In the rows, zero is written as 128.
Known rows, with every step that occurs:
zevip, vuzi, dovup, rotoz: [115 185 105 144 151 102 155 123 141 126 159 141 151 156 146 179 135 159
 174 131 117 131 133 102 136 139 139 157  90 144]
rotoz, zevip: [124  99 138 111  91 148 132 108 126  95 102 136 141 104 122 131 101 114
 116 144 136 136  95 132 104 125 137  92 182 117]
dovup, rotoz, zevip, tozuv, difi: [101 126 170 173 150 142 102 100  89 146  95 137 150 141 142 170 122 106
 146 133 102 135 175  97  92 174 134 145 129 144]
fabo, difi, rotoz, zevip, tozuv: [ 92 100 162 142  85  89  90 112 110 119 109  96 196  84 112 170 126 107
 116 129 112 143 141  56  89 100  88 130 168 134]
fabo, difi, rotoz: [149 105 151  88 109 107 116 124 120 143 132 104 156  88 125 123 138 121
  83 108 103 147 147  86 134  89  72 124  96  80]
pabep, difi: [118 115 141 108 124 153 163 142  97 154  89 142 109 102 110  80 128 121
 101  82 142 163 147 146 123 117 157 127 153  96]
terofu, rotoz: [109 144 139 116  98 123 108 137  98 123 119 143 102 117 155 161 181 111
 104 116  88 148 107 124 129  97 151 197 163 154]
difi, tozuv, zevip, rotoz, dovup: [145 150 129 142 125  79 113 143 132 119 164  66  76 116 127  89 126 145
 135 116 120 112 114 139 128  43  73 175  94 133]
vuzi, dovup, rotoz, zevip, pabep: [111 103 130  81 135 149 151 153 146 109 133 188 134 157 157 154 110 159
  99 165 181 126  75 117 163 128 130  83 156 154]
vuzi, dovup, rotoz, difi, fabo: [136 170  53 123 163 129 141 155 134 137 189 136 100 153 101 131 119 104
 159 132 129  91 151 132 118 217 158 164  88 145]
difi, tozuv, zevip, vuzi, dovup: [120 126 128 128  98 125 111 130 143  90 126 120 132 164 146 127 154 160
 171 144 133 125 112  91 124  79 195  64 144 119]
fabo, difi, tozuv, zevip, rotoz: [139 153 140 120 101 106 118 160 134  93 114  42 120  99  78 156 181 162
 135 136 128 123 142 114 130  57 101 138 166 172]
pabep, difi, rotoz, dovup: [145 112 144 117 129 104 132 131 111 170 151 124  90 101 154  46  87 121
  86  82 110 136 117 141 135  69  74 151  56  54]
vuzi, dovup, rotoz, difi: [147 171 102 171 160 127 161 118 193 138 169 145 179 119 125 127 142 127
 156 156 104  94 147 160 158 168 126 182  71 157]
fabo, difi: [142 112 118  93 131 117 114 119 127 120 132 107 156 106 120 112 159 116
 127 104 122 161 164  78 103  93  99 166 118 133]
tozuv, zevip, vuzi, dovup: [107 113 118 128  95 114 110 139 123  92 141 128 141 154 157 124 147 158
 178 133 118 119 116  78 121  85 198  68 138 129]
terofu, rotoz, difi, tozuv: [169 176 146 148 137 170 131  99 205 127  96 121 115 137  94 136 179 123
 104 165 146 134 123 189 155 129 130 178 146 126]
vuzi, dovup, rotoz, zevip, pabep, difi: [112  85 140  73 127 185 174 171 117 145  75 187 128 124 139 101 124 158
  82 114 178 157 104 138 146 107 159  77 156 117]
rotoz, difi, tozuv, zevip: [157 174 154 132 111  99 138 128 181  85 123  97 129 111  90 125 149  98
 125 149 190 105 114 187 141  56 146 122 153 152]
pabep, zevip, tozuv, difi, rotoz, dovup: [137 108 146 153 149 103  95 117 111 182 159 116 119 126 166  92  95 116
 110 107  77 122 137 122 121 112  54 163  46  73]
difi, tozuv, zevip, vuzi, dovup, rotoz: [125 201 119 138 142  97 156 128 158 110 143 127 146 155 134 186 145 157
 173 138 146 129 120 123 138 103 144 145 101 145]
zevip, pabep, difi, fabo: [111 116  80  62 151 156 146 188  70 148 137 160  42 161 103  98 107 116
 102  92 183 138 136 117 115 184 180 107 156 118]
dovup, rotoz, zevip, tozuv, difi, fabo: [104 144  99 126 158 135 103 142  62 141 138 128  82 169 112 166 104  91
 154 118 129 122 169  89  71 221 162 142 127 140]
pabep, zevip, tozuv: [ 83 125 124 179 122  85  99 120 121 150 146  98 189 124 101 188 138 109
 151 131  97 135 162  84  92 155  87 175 170 160]
vuzi, dovup: [116 105 133 118  91 125 115 128 135 109 170 118 132 160 162 103 141 146
 162 145  87 126 132  91 123  98 170  96 127  94]
fabo, difi, rotoz, zevip: [141  76 151  82  81 147 119 118 126 112  84 121 172  74 124 133 114 120
  81 131 122 147 101 106 110  93  94  76 145  90]
terofu, rotoz, difi: [141 140 114 158 133 148 127 123 159 137 126 156 149  97 131 123 172 106
 111 140  89 108 127 163 153 153 144 202 123 170]
pabep, zevip: [129 114  97 134 136 144 130 132 142 157 141 122 163 130 110 159 135 123
 132 135 103 133 129 148 120 174  90 141 148 124]
rotoz, difi: [150 137 109 166 151 138 141 104 175 136 153 144 155 108 105  93 127 106
 127 148 115 100 148 163 151 176 129 167 115 148]
tozuv, difi, rotoz, zevip, vuzi: [125  97 128 139 132 168 119 101 101 129  58 161 138 123 131 152 101 148
 114 128 132 143 108  94 120 172 149  60 156 113]
tozuv, difi: [127 118 161 144 159 161 113 100  90 149 115 146 102 161 151 115 121 113
 132 129 100 136 174 125 116 181 153 128 118 108]
dovup, rotoz: [126 208 120 136 160  81 171 115 137 130 169 132 132 129 125 180 121 120
 144 123 133 132 140 141 138 142 102 201 103 150]
fabo, difi, tozuv, zevip, rotoz, dovup: [152 139 123 129 128  84 104 148 136 117 156  62  93 106 125  86 139 147
 136 107 119 122 123 123 123  28  63 180  84 138]
zevip, rotoz, dovup, vuzi: [121  72 114 151 113 121 128 130  89 138 135  87 116 106 147  74 122 157
 162  98  66 112 147 178 157 166  96  99 110 143]
pabep, zevip, vuzi, dovup: [112  94  93 138 117 154 109 134 138 129 134 137 162 166 152 138 149 174
 175 142  87 132 121  80 120 147 166  76 132 108]

Rows:
[124  72 120 143 118 114 130 113  94 138 144 113 117 113 160  60 108 129
 157  92  87 118 141 190 152 164 112  96 109 124] => rotoz, dovup, vuzi
[120  73 119 109  90 156 100 128 131 107 103 134 171 137 157 124 143 173
 152 137  97 139 110  55 114 104 165  46 128  95] => fabo, difi, rotoz, zevip, vuzi, dovup
[149 151 164  91 144 189 174 128 176 135  58 144  97 149  92 129 139 150
  81 141 219 170 111 184 150 106 129 108 168  98] => dovup, rotoz, zevip, pabep, difi, tozuv
[146 162  78 181 173 147 157 121 196 150 149 152 200 123 117 148 146 144
 161 155 105  97 140 155 155 194 122 172  72 165] => pabep, zevip, vuzi, dovup, rotoz, difi
[119 187 122 130 136  94 159 129 147 123 179 129 148 149 149 165 135 143
 168 137 108 125 137 118 137 120 129 168  86 133] => vuzi, dovup, rotoz
[148 124 138 127 130  81 117 116 124 153 183 115  93 115 161  67  84 117
  99 104 102 123 113 131 137  78  62 160  56  65] => difi, rotoz, dovup
[116 115 129  85 143 143 157 145 142 109 128 189 128 149 142 160 100 147
  88 159 193 132  77 128 164 138 117  97 166 162] => dovup, rotoz, zevip, pabep
[119  72 122 138 105 123 121 128  82 140 125 122 110 106 175  82 138 128
 146  87  71 122 124 191 155 145 121 119 113 141] => terofu, rotoz, dovup, vuzi
[113  81 136  80 126 155 137 143 132 105 123 185 114 150 141 130 101 144
  80 160 189 132  77 120 157 133 132  69 189 147] => rotoz, zevip, pabep
[124 132  94 105 161 153 106 144  61 143 154 135  47 183 118 123 104  94
 144 114 127 119 171 108  89 224 178 125 124 111] => tozuv, difi, fabo
[140 145  58 121 155 135 125 144 120 133 178 133  81 145  85 106 109  91
 138 128 137  95 151 132 112 219 161 153 123 140] => rotoz, difi, fabo
[130  65 135 137 108 112 131 116  93 149 139 109 125 101 163  64 103 131
 136  92  79 116 135 189 164 156  94  79  90 101] => difi, rotoz, dovup, vuzi
[134  90 158 101  78 142 131 112 123 114  96 129 152  86 127 136  94 118
  84 143 123 132  88 127 122 114 111  68 161  83] => difi, rotoz, zevip
[139 156 142  99 151 113 156 157 176 103 143 161 115 154 118 148 135 136
  94 162 231 108  91 165 186  89 129 112 152 182] => dovup, rotoz, difi, tozuv, zevip, pabep
[117 116 130 121  98 140 124 143 135 103 103 127 135 154 142 114 157 166
 161 128 139 136 116  99 123  73 203  58 145 112] => pabep, difi, tozuv, zevip, vuzi, dovup
[140 104 147 102 128  93 134 154 111 156 150 136  91 103 162  50  90 125
  76  86 144 127  99 145 149  43  82 129  65  77] => tozuv, zevip, pabep, difi, rotoz, dovup
[117 178  94 145 154 115 154 133 147 139 153 141 167 155 143 194 140 163
 177 134 109 131 129 111 134 153 126 156  90 145] => pabep, zevip, vuzi, dovup, rotoz
[136 115 158 152 143  90  97 111 103 169 164 117 100 126 168  79  88 111
 108 103  87 123 138 112 125  97  68 164  46  73] => zevip, tozuv, difi, rotoz, dovup
[123  67 162  78 128 170 130 145 120 129 104 188 119 147 155 133  97 147
  61 161 170 130  84 118 165 145 122  45 163 119] => tozuv, difi, rotoz, zevip, pabep
[ 95 104 179 164 128 155  82 106  74 145  78 140 141 138 155 165 141 103
 132 132  85 140 162  92  90 160 151 145 152 146] => terofu, rotoz, zevip, tozuv, difi
[158 198 149 138 124  91 150 127 187  90 130 100 134 110  88 144 151 100
 133 146 194 105 115 193 144  59 134 141 137 161] => dovup, rotoz, difi, tozuv, zevip
[155 162 158  98 103  90 124 135 155  79 114  78 127 111  96 134 167 103
 127 126 194 134 122 148 116  15 130 121 157 147] => fabo, difi, tozuv, zevip
[144 174 166 113  96  84 132 128 153  77 128  87 107 123  99 138 146 101
 125 136 194 123 109 169 128  35 147 113 171 138] => difi, tozuv, zevip
[122 131 129 114 100 135 150 121 143  98 116 138 166 116 142 164 115 135
 140 152 125 131  95 129 113 117 134 107 136 126] => vuzi, dovup, rotoz, zevip
[139 178  53 126 173 122 146 148 129 138 187 136  93 144  86 135 110  93
 147 125 143  93 151 141 118 228 146 180  96 154] => dovup, rotoz, difi, fabo
[ 80 138 146 164  99  81 112 112 123 110 129 107 189 114 123 190 125 116
 157 143 115 131 137  72  89 115 116 150 162 162] => vuzi, dovup, rotoz, zevip, tozuv
[154 157 166 111 130 174 159 110 163 137  69 111  88 141  82 104 149 133
  97 125 182 171 140 178 132 102 139 126 166  75] => pabep, difi, tozuv
[116 103 143 102  74 157 115 129 109  97  73 150 130  94 147 161 145 114
  99 136 112 147  72 131 107 102 147 127 191 140] => terofu, rotoz, zevip
[117  60 149 158 117 113 113 113  76 162 126 106 136 108 166  78 106 127
 145  92  68 115 158 169 151 169  95  86  87 109] => zevip, tozuv, difi, rotoz, dovup, vuzi
[141 188 109 160 155 112 143 113 156 104  97 134 134 129  93 165 139 137
 148 129 190 123 112 141 139 120 155 125 145 174] => dovup, rotoz, difi, tozuv, zevip, vuzi
[102 109 155 180 157 147  90 109  92 171 110 127 157 154 136 164 136 109
 150 129  82 135 191  98  94 194 122 149 132 137] => pabep, zevip, tozuv, difi
[113 145 109 144 132  91 125 125 104  97 111 139 124 123 116 145 123 130
 149 108 168 127 112 103 122 111 173 103 168 170] => tozuv, zevip, vuzi
[156 111 131 110 134  84 107 120 126 153 174 105 113 102 157  63 103 117
  98  90 102 136 125 109 124  57  45 171  41  70] => fabo, difi, rotoz, dovup
[114  83 123 122  88 154 110 124 128 108 111 139 155 144 158 126 130 171
 152 146  98 132 102  70 120 117 177  39 137  91] => difi, rotoz, zevip, vuzi, dovup
[119  95 120 124 121 166 135 113 104 129  49 158 142 104 115 137 103 153
 104 113 145 152  98 100 121 152 150  59 169 108] => pabep, difi, rotoz, zevip, vuzi
[137 145  52 127 150 140 122 162 114 135 172 108  82 136  75 120 125 117
 144 132 114  90 156 121 116 224 145 154 125 155] => zevip, rotoz, difi, fabo
[125 147 129 119 117 130 159 111 137 104 110 141 155 104 124 172 102 119
 126 142 144 134  96 144 114 131 114 131 148 137] => dovup, rotoz, zevip
[ 99 121 172 176 153 128  91  99  80 154 117 128 131 157 142 143 126 103
 146 126  94 135 195  86  97 173 143 152 132 138] => zevip, tozuv, difi
[140 136  41 129 156 155 121 171 123 147 168 107  99 134  71 133 129 122
 145 136 106  90 154 128 115 242 131 153 126 158] => pabep, zevip, rotoz, difi, fabo
[ 98 100 175 168 138 150  90  96  85 141  90 134 144 142 144 148 120 104
 140 134  97 136 173  91  86 172 144 126 148 134] => rotoz, zevip, tozuv, difi
[176 164 127 161 149 180 136 109 218 138 104  83 135 134  61 141 169 155
 122 178 134 123 145 184 155 161  90 152 143 130] => pabep, zevip, rotoz, difi, tozuv
[111  99 147  78 126 145 169 182 100 138  90 172 105 115 125  83 128 132
  78  93 200 148 117 150 153  80 166  88 171 137] => tozuv, zevip, pabep, difi
[176 209 138 159 167 150 161  86 224 130 122 116 127 143  77 142 148 126
 124 168 169 127 142 197 159 151 104 179 115 125] => dovup, rotoz, difi, tozuv
[129 136 123 130 126  95 103 129 109 139 163 135  72 121 180  93 135 110
 113  96  92 137  96 135 123  62 102 221  86 122] => terofu, rotoz, dovup
